Each row was made from one small tree. The marks that hang from a mark follow it in brackets, in the order of their numbers. Every link used is in the known rows. Write each row's tree.
Known rows
q_267(q_687(q_384 q_475)): [ 0.38 -0.41 -0.90 -0.01 -0.04  0.99 -0.02 -0.60 -0.90  1.57 -0.37  0.66
 -0.51 -0.14  0.22  0.37 -0.60 -0.38 -0.25  0.02 -0.68  0.15 -0.47  0.90]
q_380(q_119 q_687(q_384 q_475)): [ 0.18 -0.95 -0.62 -0.32 -0.01  3.17 -0.14  0.47 -1.03  2.15 -0.30  1.10
 -1.29  0.02 -0.09  0.27  0.56 -1.51 -0.55  0.60  0.13 -0.10 -0.12  0.60]
q_380(q_119 q_687): [-0.08 -0.73 -0.15 -0.10 -0.07  2.01 -0.13  0.93 -0.39  2.07  0.14  0.59
 -0.56  0.14 -0.18  0.21  0.39 -1.09 -0.08  0.97 -1.08 -0.25 -0.01 -0.15]
q_119(q_155(q_628) q_267(q_687)): [ 0.25  0.13 -1.04  1.28  0.57 -0.52 -0.09 -0.20 -1.56  1.65  0.94  0.57
  1.52 -0.02 -0.22  1.65 -0.45 -0.64  1.46  1.77 -2.93  0.81 -0.11 -0.54]
q_475(q_628(q_155(q_119(q_267)))): [ 0.73  0.05  0.40  0.69  0.10  0.37 -0.15  0.25  0.56  0.63  0.59 -0.10
  0.94 -0.21 -0.10  1.58  0.57  0.66  0.05 -0.72 -3.73  0.39  0.56 -1.10]
q_687(q_384 q_475(q_628)): [-0.05 -0.38 -0.10 -0.37  0.49  1.59 -0.19 -0.66  0.15 -0.26 -0.30  0.35
 -0.51 -0.36  0.29  0.87 -0.22  0.03 -0.73 -0.75 -0.46  0.41 -0.38  0.77]
q_119(q_267(q_687(q_475))): [ 0.18 -0.50 -0.94  0.80  0.08 -1.41 -0.07 -0.91 -1.34  1.71 -0.82  0.24
  0.30 -0.11 -0.05  0.89 -0.22  0.01  0.80  0.57 -2.31  0.79  0.13  0.46]
q_155(q_119(q_267(q_687(q_475))) q_628): [ 0.11  0.29 -0.68  1.37  0.41 -1.65 -0.05 -0.94 -1.47  2.59  0.38  0.18
  0.80 -0.11 -0.16  1.88  0.21 -0.86  1.22  0.23 -3.43  0.99  0.74 -0.13]
q_380(q_119(q_155) q_687(q_384 q_475)): [ 0.80 -0.94 -0.87  0.22  0.34  4.25 -0.09  0.95 -1.40  1.94 -0.17  1.11
 -0.80  0.26 -0.03  0.67  0.68 -1.36 -0.47  1.47  0.98  0.28  0.27  0.93]
q_384(q_628 q_687(q_475)): [ 0.24  0.23 -0.12 -0.01  0.12 -0.99  0.05 -0.82  0.53  0.01 -0.54  0.46
 -0.39 -0.28 -0.12 -1.25 -0.54 -0.58 -0.98 -0.21 -0.37  0.57  1.80  0.50]
q_475(q_628(q_155(q_119))): [ 0.68 -0.01  0.57  0.47  0.07  1.58 -0.15  0.40  1.03  0.03  0.63 -0.44
  0.53 -0.04  0.10  0.93  0.05  0.78 -0.36 -1.26 -2.69  0.16  0.69 -0.76]
q_155(q_119(q_267(q_687)) q_628): [ 0.16  0.32 -0.44  1.05  0.33 -1.66 -0.02 -0.29 -1.01  3.07  1.19  0.39
  1.12 -0.10 -0.16  1.74  0.25 -0.86  1.32  0.55 -3.89  0.40  0.04 -0.77]
q_119(q_155): [ 0.59 -0.01 -0.17  0.54  0.35  1.15  0.05  0.53 -0.38 -0.31  0.27  0.07
  0.50  0.27  0.06  0.42  0.09  0.25  0.28  0.75  0.74  0.34  0.33  0.21]
q_628(q_155): [ 0.47  0.02 -0.31  0.11 -0.39  0.93 -0.10  0.21  0.06 -0.72 -0.08  0.03
  0.27  0.03 -0.15 -0.36 -0.32  0.40 -0.15 -0.44 -0.80  0.10  0.35 -0.63]
q_380(q_687(q_475(q_628))): [-0.46 -0.55  0.02 -0.06  0.66  2.16 -0.31 -0.48 -0.02  0.16 -0.73  0.10
 -0.29 -0.07  0.07  1.10 -0.16 -0.27  0.15 -0.04 -2.31  0.32  0.18  0.35]
q_267(q_119 q_687): [-0.21 -0.35 -0.27  0.87 -0.06 -0.16 -0.07 -0.34 -0.67  1.59  0.18  0.16
  0.22  0.06  0.35  0.51 -1.21  0.42 -0.74  0.14 -3.55 -0.03 -0.49  0.85]
q_475(q_628(q_155)): [ 0.10 -0.17  0.11  0.17  0.01  1.43 -0.30 -0.10  0.89 -0.99  0.12 -0.22
  0.51 -0.19  0.03  0.46 -0.72  0.84 -0.40 -0.85 -2.50  0.26  0.07 -0.75]
q_475(q_628): [-0.40 -0.27  0.38 -0.06  0.42  0.53 -0.20 -0.17  0.78 -0.48  0.28 -0.29
  0.16 -0.17  0.13  0.72 -0.32  0.39 -0.26 -0.52 -1.86  0.17 -0.16 -0.31]
q_475(q_628(q_155(q_119(q_267(q_687))))): [ 0.96 -0.36 -0.12  0.99  0.00  0.05 -0.16  0.10  0.09  2.19  0.61 -0.02
  1.16 -0.18  0.05  1.76 -0.17  0.70  0.33 -0.26 -5.55  0.37  0.26 -1.03]
q_628(q_155(q_119)): [ 0.96  0.22  0.14  0.59 -0.29  0.99  0.03  0.53  0.18  0.44  0.44 -0.11
  0.40  0.20 -0.04  0.22  0.39  0.30 -0.08 -0.77 -1.09  0.01  0.99 -0.60]
q_119(q_155(q_628) q_267): [ 0.04  0.31 -0.65  1.06  0.70 -0.32 -0.07 -0.01 -1.14  0.15  0.82  0.42
  1.30 -0.03 -0.34  1.38  0.34 -0.55  1.21  1.27 -1.25  0.81  0.21 -0.72]
q_267(q_119): [-0.38 -0.11  0.23  0.64  0.09  0.10 -0.07 -0.19 -0.38 -0.01 -0.01  0.09
 -0.02  0.05  0.23  0.24 -0.43  0.43 -0.97 -0.29 -1.66 -0.02 -0.18  0.85]
q_687(q_384 q_475): [ 0.25 -0.20 -0.43 -0.27  0.10  1.19 -0.02 -0.40 -0.70  0.06 -0.56  0.52
 -0.71 -0.16  0.13  0.13  0.16 -0.36 -0.48 -0.45  1.17  0.18 -0.12  0.84]
q_267(q_119(q_155) q_687(q_475)): [ 0.36 -0.51 -0.77  1.76  0.42  1.06 -0.05 -0.45 -1.51  1.07 -0.49  0.18
  0.47  0.32  0.44  0.97 -1.03  0.54 -0.38  0.80 -2.50  0.88  0.47  1.80]
q_687(q_384(q_628(q_155)) q_475): [ 0.58  0.29 -0.94 -0.56 -0.56  1.15 -0.10 -0.39 -0.34 -0.30 -0.06  1.05
 -0.39 -0.04  0.01 -0.56 -0.60 -0.28 -1.13 -1.02  0.29  0.12  1.05 -0.29]
q_155(q_119(q_267) q_628): [ 0.00  0.67 -0.05  0.81  0.45 -1.33  0.03 -0.12 -0.71  1.42  1.14  0.13
  0.88 -0.14 -0.25  1.50  0.96 -0.84  0.99  0.09 -2.16  0.41  0.45 -0.83]

Write each row's tree
[ 1.27 -0.10 -0.45  0.96 -0.46 -0.47  0.02  0.26 -0.66  2.60  0.35  0.16
  1.00  0.04 -0.09  0.98  0.21  0.18  0.51  0.12 -3.89  0.21  0.52 -0.82]
q_628(q_155(q_119(q_267(q_687))))
[ 0.14 -0.35  0.48  0.32  0.73  0.44 -0.12 -0.97  1.18 -0.66 -0.69 -0.27
 -0.31 -0.54  0.00 -0.19 -0.50  0.25 -0.85 -0.42 -2.10  0.89  0.67  0.73]
q_384(q_687(q_475(q_628)))
[ 1.31  0.60  0.31  0.19 -0.42 -0.04  0.13  0.36  1.08  0.91  0.68  0.48
  0.22 -0.12 -0.20 -1.07 -0.11 -0.37 -1.18 -0.56 -1.84  0.02  2.15 -0.79]
q_384(q_628(q_155(q_119)) q_687)
[-0.27 -0.52 -0.55  1.15  0.05 -0.09 -0.15 -0.95 -1.15  1.25 -0.67  0.14
 -0.05  0.06  0.39  0.56 -1.20  0.41 -0.71 -0.14 -3.05  0.55  0.13  1.59]
q_267(q_119 q_687(q_475))
[ 0.11  0.31 -0.66 -0.74 -0.10  0.17 -0.02 -0.50 -0.36  0.37 -0.01  1.05
 -0.67 -0.05  0.09 -0.16 -0.35 -0.62 -0.94 -0.57  1.02  0.02  0.64  0.33]
q_687(q_384(q_628) q_475)
[-0.37  0.38 -0.23  1.42  0.76  1.07 -0.17 -0.14 -0.99 -0.33  0.96  0.36
  0.93  0.11  0.13  1.10 -0.70 -0.17 -0.23  0.53 -1.71  0.62  0.20  0.50]
q_267(q_119(q_155(q_628)))
[ 0.37  0.00 -0.95 -0.46 -0.35 -1.09  0.03 -0.17 -0.85  2.95  0.80  1.57
  0.24 -0.25  0.04  0.65 -0.40 -0.71 -0.35  0.67 -2.16 -0.34 -0.42 -0.57]
q_119(q_267(q_687(q_384(q_628))))
[ 0.43 -0.46 -0.09  0.95  0.49 -0.92 -0.12 -0.72 -0.39  2.41 -0.02 -0.32
  0.57 -0.17  0.20  2.16  0.17  0.20  0.53 -0.21 -4.46  0.86  0.40  0.32]
q_155(q_119(q_267(q_687(q_475(q_628)))))
[ 1.17 -0.17  0.69  0.82  0.34  1.38 -0.10 -0.45  1.27 -0.13 -0.43 -0.29
  0.09 -0.37 -0.03 -0.07 -0.10  0.57 -0.91 -1.17 -3.02  0.89  1.65  0.11]
q_384(q_687(q_475(q_628(q_155(q_119)))))
[ 1.10  0.18 -0.02  0.74 -0.28 -0.15  0.03  0.52 -0.35  0.99  0.14  0.06
  0.75  0.02 -0.23  0.86  1.02  0.20  0.28 -0.37 -2.14  0.19  0.79 -0.87]
q_628(q_155(q_119(q_267)))
[ 0.22 -0.32 -0.45 -0.59  0.18  2.72 -0.07 -0.09 -1.24  0.96 -0.74  1.09
 -0.87 -0.08  0.07  0.43  0.48 -1.01 -0.21  0.41  0.17 -0.33 -0.29  0.66]
q_380(q_687(q_384 q_475))
[ 0.76  0.26 -0.38  0.14 -0.30 -0.12 -0.05 -0.72  0.71 -0.58 -0.58  0.55
 -0.13 -0.26 -0.28 -1.54 -0.88 -0.18 -1.21 -0.62 -1.23  0.72  2.11 -0.14]
q_384(q_628(q_155) q_687(q_475))
[ 0.38 -0.43 -0.46  1.48  0.35  0.95 -0.03  0.13 -1.04  1.37  0.41  0.25
  0.71  0.32  0.38  0.87 -1.14  0.64 -0.53  1.12 -2.84  0.32 -0.09  1.13]
q_267(q_119(q_155) q_687)
[ 0.50 -1.09 -1.16  0.52 -0.17 -0.06 -0.10 -0.13 -1.42  3.52 -0.16  0.98
 -0.53 -0.21 -0.07  0.92  0.20 -0.81 -0.20  0.73 -1.70  0.59 -0.45  0.69]
q_380(q_119(q_267(q_687(q_384 q_475))))
[ 1.17 -0.23 -0.76  1.33 -0.28 -0.49 -0.01 -0.42 -1.19  2.18 -0.42  0.10
  0.63  0.07 -0.12  1.07  0.17  0.24  0.56 -0.19 -3.48  0.74  1.09 -0.14]
q_628(q_155(q_119(q_267(q_687(q_475)))))
[ 0.31 -0.46 -1.23  1.55  0.39 -0.16 -0.16  0.38 -1.38  2.85  1.36  0.56
  1.15  0.04 -0.33  1.48 -0.30 -0.93  1.02  1.96 -2.92  1.00  0.12 -0.40]
q_380(q_119(q_155(q_628) q_267(q_687)))
[ 0.75 -0.09 -0.13  0.79 -0.05 -1.31  0.11  0.10 -0.83  3.11  0.48  0.19
  0.71  0.03 -0.03  1.36  0.57 -0.17  0.67  0.57 -2.92  0.12  0.08 -0.15]
q_155(q_119(q_267(q_687)))
[ 1.20  0.48 -0.44 -0.33 -0.55  0.06  0.05  0.62 -0.37  1.67  0.93  1.28
  0.38  0.00 -0.13  0.53  0.68 -0.58 -0.64 -0.56 -1.45 -0.34  0.90 -1.12]
q_687(q_384(q_628(q_155(q_119(q_267)))))
[ 0.02  0.11 -0.53 -1.32 -0.18  1.86 -0.03  0.45 -0.54  1.64  0.54  1.62
 -0.56  0.04  0.06  0.07  0.09 -1.37 -0.72  0.47 -0.43 -0.97 -0.08 -0.53]
q_380(q_687(q_384(q_628)))
[ 1.14 -0.52 -1.01  0.47  0.22  0.83  0.07  0.45 -1.52  2.30  0.60  1.09
  0.73 -0.07  0.00  1.30  0.05 -0.20  0.23  1.77 -1.22  0.01 -0.82  0.24]
q_119(q_155 q_267(q_687(q_384)))
[-0.16 -0.82 -0.60  0.77  0.43 -0.96 -0.25 -1.19 -0.47  1.33 -0.52 -0.01
  0.51 -0.32  0.07  1.67 -0.57  0.42  0.53  0.11 -4.06  1.00 -0.17  0.25]
q_119(q_267(q_687(q_475(q_628))))
[-0.19  0.14 -0.70  1.69  0.62  0.69 -0.16 -0.27 -1.32  1.17  1.14  0.36
  1.18  0.14  0.20  1.25 -1.49 -0.09  0.03  0.99 -3.54  0.62 -0.18  0.42]
q_267(q_119(q_155(q_628)) q_687)
[ 0.80  0.31 -0.12 -0.09 -0.47  0.14  0.00 -0.05  1.17 -0.25  0.19  0.61
  0.20 -0.25 -0.26 -1.60 -0.84 -0.07 -1.23 -0.26 -1.78  0.15  1.51 -0.74]
q_384(q_628(q_155) q_687)
[ 0.69 -0.48 -0.63  0.82  0.24  2.21 -0.01  0.42 -1.39  1.92  0.63  1.01
  0.34  0.12  0.51  0.97 -0.88  0.26 -1.03  0.91 -2.05 -0.12 -0.87  1.27]
q_267(q_119(q_155) q_687(q_384))
[ 0.26  0.14 -0.88 -0.66 -0.38 -0.05  0.02 -0.09 -0.29  2.36  0.95  1.20
 -0.13 -0.01  0.24 -0.03 -1.01 -0.74 -0.81  0.17 -1.16 -0.55 -0.32 -0.18]
q_267(q_687(q_384(q_628)))
[ 0.03  0.01 -0.70 -1.00 -0.08  1.91 -0.07 -0.21 -0.91  1.11 -0.11  1.46
 -0.81  0.05  0.06  0.12 -0.06 -1.53 -0.68  0.15 -0.04 -0.45  0.44  0.20]
q_380(q_687(q_384(q_628) q_475))
[ 0.55 -0.88 -0.37  0.52  0.20  3.23 -0.09  1.37 -0.75  1.82  0.37  0.62
 -0.12  0.46 -0.13  0.53  0.45 -0.96  0.11  1.95 -0.43  0.04  0.40  0.14]
q_380(q_119(q_155) q_687)
[ 0.96 -0.10  0.05  0.09  0.20  2.61 -0.16 -0.15  0.27  0.08  0.09  0.21
 -0.16 -0.17  0.22  1.03  0.17  0.39 -0.80 -1.54 -1.43  0.32  0.60  0.12]
q_687(q_384 q_475(q_628(q_155(q_119))))
[ 0.03  0.05 -0.82  1.14  0.56  1.87 -0.11 -0.13 -1.57  1.67  1.42  1.13
  0.77 -0.01  0.29  1.40 -1.23 -0.50 -0.49  0.82 -2.80  0.17 -0.86  0.67]
q_267(q_119(q_155(q_628)) q_687(q_384))
[ 0.58 -0.71 -0.68  1.29  0.83  0.27 -0.20 -0.66 -0.75  1.18 -0.35 -0.01
  0.99 -0.06  0.14  2.04 -0.57  0.54  0.71  1.13 -3.18  1.28  0.26  0.57]
q_119(q_155 q_267(q_687(q_475(q_628))))
[ 0.60 -0.53 -0.91  1.15  0.47  2.14 -0.04 -0.30 -1.74  1.42 -0.20  0.86
  0.00  0.15  0.52  0.97 -0.99  0.25 -1.03  0.67 -1.60  0.46 -0.23  2.06]
q_267(q_119(q_155) q_687(q_384 q_475))
[ 1.18 -1.01 -1.10  0.79  0.05  1.16 -0.02  1.01 -1.35  3.58  0.86  1.10
  0.25  0.03 -0.08  1.19  0.19 -0.60 -0.07  1.98 -1.36  0.34 -0.66  0.24]
q_380(q_119(q_155 q_267(q_687(q_384))))
[ 0.38 -0.34 -0.40 -0.20  0.14  2.55 -0.31 -0.49  0.21 -1.09 -0.38  0.33
 -0.25 -0.32  0.13  0.54 -0.55  0.40 -0.89 -1.36 -1.32  0.43 -0.02 -0.04]
q_687(q_384 q_475(q_628(q_155)))
[-0.14 -0.65 -0.44  1.29  0.10  1.29 -0.40 -1.06 -0.17  0.22 -0.48 -0.15
  0.40 -0.17  0.41  0.95 -2.00  1.28 -1.02 -0.98 -5.50  0.87  0.25  0.76]
q_267(q_119 q_687(q_475(q_628(q_155))))
[ 0.07 -0.28 -0.24  0.47  0.12  1.41 -0.33 -0.72  0.58 -1.45 -0.66 -0.30
  0.18 -0.17  0.05  0.49 -0.70  0.92 -0.33 -1.22 -2.07  0.89  0.75 -0.14]
q_687(q_475(q_628(q_155)))
[ 0.62  0.43 -0.68 -0.79 -0.63  1.14 -0.07  0.27  0.14  0.07  0.77  1.14
 -0.06 -0.05  0.01 -0.55 -0.55 -0.32 -1.08 -0.75 -0.21 -0.44  0.41 -0.82]
q_687(q_384(q_628(q_155)))
[ 0.48  0.00  0.30  0.78  0.22  1.40 -0.19 -0.33  0.54 -0.32 -0.31 -0.61
  0.26  0.03  0.13  0.94 -0.02  0.68 -0.26 -1.49 -2.46  0.78  1.35 -0.15]
q_687(q_475(q_628(q_155(q_119))))
[ 0.46  0.39 -0.62  0.54  0.26 -0.44  0.03 -0.13 -1.23  3.61  1.44  0.92
  0.69 -0.34 -0.04  1.88  0.44 -1.23  0.66  0.49 -2.97 -0.05 -0.67 -0.65]
q_155(q_119(q_267(q_687(q_384))) q_628)
[ 0.87 -0.41 -0.76  1.08  0.24 -0.27  0.03  0.20 -1.23  1.91  0.20  0.52
  1.09  0.15 -0.02  1.32 -0.05  0.15  0.92  1.81 -2.17  0.47 -0.08  0.01]
q_119(q_155 q_267(q_687))
[ 0.83 -0.95 -0.95  1.30  0.08  0.02 -0.06  0.77 -1.14  3.16  0.56  0.52
  0.64  0.25 -0.17  1.15  0.09 -0.18  0.45  1.98 -1.96  0.77  0.10  0.06]
q_380(q_119(q_155 q_267(q_687)))
[ 0.75 -0.46 -1.05  1.37  0.38 -0.22 -0.02 -0.38 -1.66  1.48 -0.61  0.35
  0.78  0.07 -0.02  1.27 -0.22  0.16  0.91  1.55 -1.68  1.03  0.57  0.67]
q_119(q_155 q_267(q_687(q_475)))
[ 0.30 -1.04 -0.85 -0.09  0.12  1.87 -0.16  0.36 -1.58  2.75 -0.57  1.35
 -0.90 -0.11 -0.26  0.89  1.19 -1.63 -0.12  1.01 -1.00  0.15 -0.23  0.36]
q_380(q_119(q_267) q_687(q_384 q_475))
[ 1.06 -0.19 -0.30  0.22 -0.03 -0.15  0.18  0.37 -0.95  3.77  0.67  0.84
  0.24 -0.15  0.12  1.45  0.75 -0.57  0.14  0.54 -2.34 -0.36 -0.62 -0.02]
q_155(q_119(q_267(q_687(q_384))))
